Every row comes from one small tree of marks. The marks that hang from a mark follow it in brackets, in the order of their numbers. Every link used is in the known rows. Which tree was each row made from?
Known rows
k_175(k_521): [-0.781 -0.515  0.128 -0.683 -1.257  0.217 -0.894 -1.891 -1.171 -0.451
 -0.373 -1.539 -0.085 -1.584 -0.561 -0.446 -1.455  0.671 -2.008]
k_744(k_521(k_40 k_175)): [-0.090 -1.112  0.079  0.030  1.495  0.949 -0.654 -1.159 -0.826 -1.563
 -0.946 -1.792  0.760 -1.213  0.283  0.070 -1.134  0.159  0.192]
k_175(k_521(k_120(k_887) k_744(k_40))): [-1.714 -0.893  1.273 -1.191 -2.163 -0.667 -0.321 -0.585 -1.571 -0.523
 -0.103 -1.541 -0.071 -1.507  1.433  0.961 -0.057  1.776 -1.855]
k_40(k_521(k_120 k_744) k_887): [-1.720  2.617  0.981 -0.584 -0.445  0.836 -0.912  2.615 -0.309 -0.393
  0.110  0.946  0.316 -1.102  0.827 -0.503 -0.035  0.067  1.919]
k_744(k_40 k_521): [-0.337 -0.662  0.004 -0.273 -1.273  0.909  0.520  0.224 -1.186  0.164
 -0.187  0.652  0.670 -1.936  1.061  1.023 -1.599  0.969 -0.124]
k_120(k_887): [-1.632 -1.313  1.768 -0.808 -0.353 -0.133 -0.521 -0.840 -0.392  0.304
 -0.913 -0.118  0.511 -1.272 -0.367  1.333 -0.742  0.615 -1.763]
k_887(k_120): [-1.758 -2.359  1.264  0.298  0.043 -0.211 -0.164 -0.543 -0.486  1.114
 -0.128  0.057  0.230 -0.641 -1.177  0.091 -0.775 -0.405 -0.929]
k_744(k_40): [-0.687 -0.159  0.372 -0.115 -2.008  0.212 -0.266 -0.008 -1.110  0.734
  0.147  0.104  0.100 -1.363 -0.109  2.009 -1.646  0.757 -1.256]
k_521(k_40(k_211 k_887) k_175 k_744): [ 0.461  1.891 -0.405  0.460  2.318  0.242 -2.047 -0.369 -0.464 -3.188
 -0.592 -2.931  0.110  0.575 -1.719 -2.473 -0.414 -0.311  1.804]
k_521(k_120): [-1.748 -1.030  1.624 -0.136 -0.479 -0.302 -1.139 -0.073 -0.383  1.081
 -0.025  1.317 -0.265 -1.781 -0.516  1.776 -0.653  0.291  0.005]
k_744(k_521(k_40(k_887(k_120)) k_175)): [-0.374 -1.659 -0.408  0.682  2.266  0.625 -0.991  0.143 -0.729 -1.428
 -0.193 -0.840  1.074 -0.186 -0.153 -2.367 -0.460 -1.024  0.897]
k_744(k_40(k_521(k_175))): [-0.251  1.676  0.063  0.629 -1.534  0.995 -0.447  0.043 -0.830 -0.195
  0.407  2.239  0.788 -1.769  0.696  1.830 -1.674  0.801  0.328]
k_175(k_521(k_40(k_887) k_744)): [-0.389  0.995 -0.596 -1.445 -0.484  0.543 -1.046 -0.097 -1.562 -2.460
 -0.741 -6.190 -0.111  0.165 -0.139 -2.576 -0.716  0.047 -1.697]
k_815(k_211): [ 0.688  1.201  0.908  0.033 -1.318  0.397 -1.382 -1.974 -0.333  0.124
 -0.727  1.043 -0.291 -1.692 -0.643  0.290 -1.445  0.356  0.425]
k_40(k_521(k_175 k_744) k_887): [-0.771  3.747  0.139 -0.030  0.545  1.465 -1.528  0.667 -0.249 -2.063
  0.000  0.512  0.938 -1.079  0.235 -1.358 -0.815  0.027  1.911]
k_744(k_521): [-0.930 -1.050  0.589 -0.483  0.068  0.986 -0.029 -0.425 -0.617 -0.181
 -0.741  0.259  0.701 -1.964  0.365  0.085 -1.269  0.471  0.184]
k_521(k_175): [-0.853 -0.016  0.721  0.379  0.514  0.299 -1.757 -1.909 -0.339 -0.575
 -0.161  0.933  0.339 -1.680 -1.071  0.876 -1.467  0.307 -0.156]
k_40(k_211 k_521(k_120 k_175) k_887): [-0.116  2.282  0.073  1.519  1.241  0.357 -2.201  0.826  0.264 -1.067
  0.577  4.868  0.437 -1.423 -0.821 -1.182 -0.241 -0.291  3.859]
k_175(k_521(k_40)): [-0.379 -1.293 -0.064 -1.001 -1.107  0.118 -0.421 -1.367 -1.550 -0.848
 -0.891 -4.965 -0.217 -0.554 -0.508 -0.257 -1.198  0.307 -2.815]
k_40(k_521): [-1.100  1.015  0.912 -0.377 -1.070  1.049  0.106  0.653 -0.415  0.388
 -0.465  0.708  0.504 -1.350  0.112  0.959 -1.201  0.240 -0.126]
k_40(k_211 k_521): [-0.212  1.175  0.538  0.434 -0.204  0.698 -0.024  0.263 -0.131 -0.297
 -0.561  1.360  0.324 -0.918 -0.941 -0.250 -0.895  0.230  1.377]
k_521(k_40(k_211)): [ 0.038 -0.912  0.326  0.144  0.705 -0.194 -0.353 -0.487 -0.575 -0.728
 -1.142 -2.863 -0.285  0.228 -1.861 -0.039 -0.740 -0.111 -0.272]
k_175(k_521(k_40(k_887) k_120)): [-0.607 -0.487 -0.321 -0.669 -0.787 -0.277 -1.676  0.376 -1.374 -0.790
 -0.072 -2.682 -0.406 -0.667 -0.231 -1.108 -0.433 -0.222 -1.289]

Which tree is each row?
[ 0.218  0.736 -0.544 -0.176 -1.508 -0.010 -0.166 -1.484 -1.560 -1.739
 -0.181 -2.412 -0.379 -0.691 -0.491 -1.484 -1.037  1.410 -0.368]
k_175(k_521(k_744(k_40(k_211))))
[ 0.173 -2.045 -0.593  0.720  2.126  0.224 -0.008  1.024 -0.582 -1.163
 -0.607 -1.342  0.647  0.636 -1.016 -3.507 -0.007 -1.008  1.514]
k_744(k_521(k_40(k_211 k_887(k_120))))
[ 0.231  0.195 -0.615  0.810 -0.025  0.182 -0.819  1.648 -0.691 -0.398
  0.518  3.604  0.283 -1.594  0.311 -1.035 -0.472  0.409  2.924]
k_744(k_40(k_211 k_887) k_521(k_120))
[ 0.827  0.710 -1.239  0.610 -0.144  0.794 -0.456  0.960 -0.858 -1.116
  0.069  2.020  0.696 -1.143 -0.044 -1.811 -1.122  0.402  2.087]
k_744(k_40(k_211 k_887) k_521)
[-1.519 -1.849  1.743  0.126  1.447  0.060 -1.289 -1.197 -0.170 -0.586
 -0.452  3.142  0.961 -2.609  1.019  1.029 -0.103  0.928  1.079]
k_744(k_521(k_120(k_887) k_175))
[-0.564 -0.891  0.101  1.090  1.254 -0.373 -1.139  0.281 -0.188 -0.124
  0.174  1.514  0.213  0.125 -2.239 -2.714 -0.336 -0.955  1.292]
k_40(k_211 k_887(k_120))
[-1.735 -0.775  1.610 -0.892  0.039 -0.238 -0.492  0.662 -0.833 -0.321
 -0.822 -3.991 -0.530 -0.246 -0.029  1.352 -0.016  0.287 -0.339]
k_521(k_40 k_120 k_744)
[-1.330 -1.028  0.800 -1.259 -0.691 -0.283 -0.620 -0.527 -1.517 -1.184
 -0.738 -5.449 -0.669 -0.457  0.239 -0.313 -0.164  0.651 -1.584]
k_175(k_521(k_40 k_120 k_744))
[-1.846 -1.751  1.649 -1.661 -0.590 -0.726 -0.456 -0.699 -1.371 -1.323
 -1.115 -5.232 -0.235 -0.402  0.740  0.088  0.500  0.972 -2.362]
k_175(k_521(k_40 k_120(k_887) k_744))
[ 0.282  0.143 -0.674  0.054  1.613  1.131 -1.513 -0.020 -0.746 -2.091
 -0.547 -1.209  0.963 -0.925  0.118 -1.522 -1.050 -0.374  0.929]
k_744(k_521(k_40(k_887) k_175))
[ 0.854  0.262 -1.275 -0.152  0.091 -0.058 -1.366 -0.589 -1.182 -2.086
 -0.574 -3.524 -0.232  0.233 -1.714 -3.208 -0.776 -0.293 -0.639]
k_175(k_521(k_40(k_211 k_887)))
[-0.430 -0.052  0.055  0.060 -1.372 -0.625 -0.556 -0.739 -1.436 -1.077
  0.252 -0.844 -0.746 -1.057 -0.130 -0.639 -0.373  1.415  0.552]
k_175(k_521(k_120 k_744(k_40(k_211))))
[-1.796 -2.554  2.125 -0.767 -0.111 -0.818 -0.557  0.343 -0.633  0.532
 -0.994 -1.981  0.006 -0.610  0.075  2.277  0.199  0.324 -1.770]
k_521(k_40 k_120(k_887))
[-2.343 -0.539  2.461 -0.239  1.053 -0.489 -1.793 -1.290 -0.170 -0.883
 -0.429  0.773  0.298 -1.619  0.238  1.304  0.191  0.947  0.460]
k_521(k_120(k_887) k_175 k_744)
[-1.358  3.093  0.772  0.225  0.583  0.905 -1.960  1.370 -0.118 -1.360
  0.410  2.086  0.542 -1.468  0.621 -0.577 -0.187  0.062  2.820]
k_40(k_521(k_120 k_175 k_744) k_887)
[-1.063 -0.384  0.505 -0.343  0.004 -0.201 -1.573  1.593 -0.717  0.117
 -0.178 -1.385 -0.193 -0.466 -0.542  0.400 -0.272 -0.608 -0.276]
k_521(k_40(k_887) k_120)
[-1.301  0.213  0.140  0.045 -0.815  0.054 -0.319  1.435 -1.163 -0.123
  0.579 -0.860  0.305  0.077 -0.066 -1.173 -0.573 -0.126 -0.176]
k_521(k_744(k_40(k_887(k_120))))
[-0.638 -3.053  1.386 -0.079  1.490 -0.471  0.073  0.234 -0.413 -0.715
 -1.389 -0.645  0.358 -0.716  0.159  0.093  0.622  0.523  0.854]
k_744(k_521(k_40(k_211) k_120(k_887)))
[-0.821  2.795  0.590  0.244  0.472  0.482 -0.977  2.231 -0.029 -1.061
 -0.014  1.649  0.101 -0.557 -0.271 -1.657  0.268  0.002  3.472]
k_40(k_211 k_521(k_120 k_744) k_887)
[ 0.024  0.833 -0.573  1.405 -0.749  0.287  0.220  2.229 -0.610  0.198
  0.723  2.732  0.657  0.115 -0.542 -1.822 -0.500 -0.498  1.693]
k_744(k_40(k_211 k_521 k_887(k_120)))
[ 0.051 -0.192 -0.186  0.471 -0.214  0.958 -0.566 -1.017 -1.043 -0.796
  0.121  1.902  0.907 -2.309  0.867  0.923 -1.717  0.988  0.672]
k_744(k_40 k_521(k_175))
[-0.516  0.274 -0.210  0.861  0.224 -0.318 -0.393  1.052 -0.771 -0.755
  0.443 -0.078  0.117  0.554 -1.178 -2.356 -0.240 -0.201  1.492]
k_521(k_744(k_40(k_211 k_887(k_120))))
[ 0.218  1.596  0.299  1.235  0.858  0.743 -0.977 -0.928  0.041 -1.220
 -0.284  2.747  0.594 -1.325 -1.139 -0.468 -1.004  0.270  2.244]
k_40(k_211 k_521(k_175))
[-0.877  0.161  1.706  1.065  1.110 -0.237 -1.189 -0.427  0.313 -0.629
 -0.280  4.303  0.626 -1.599 -0.225  0.687  0.278  0.624  2.208]
k_40(k_211 k_521(k_120(k_887) k_175))
[ 0.024  1.316 -0.189 -0.315  1.226  0.190 -1.095  0.801 -0.591 -2.284
 -0.947 -4.150 -0.146  0.979 -1.567 -2.260 -0.294 -0.360  1.001]
k_521(k_40(k_211 k_887) k_744)
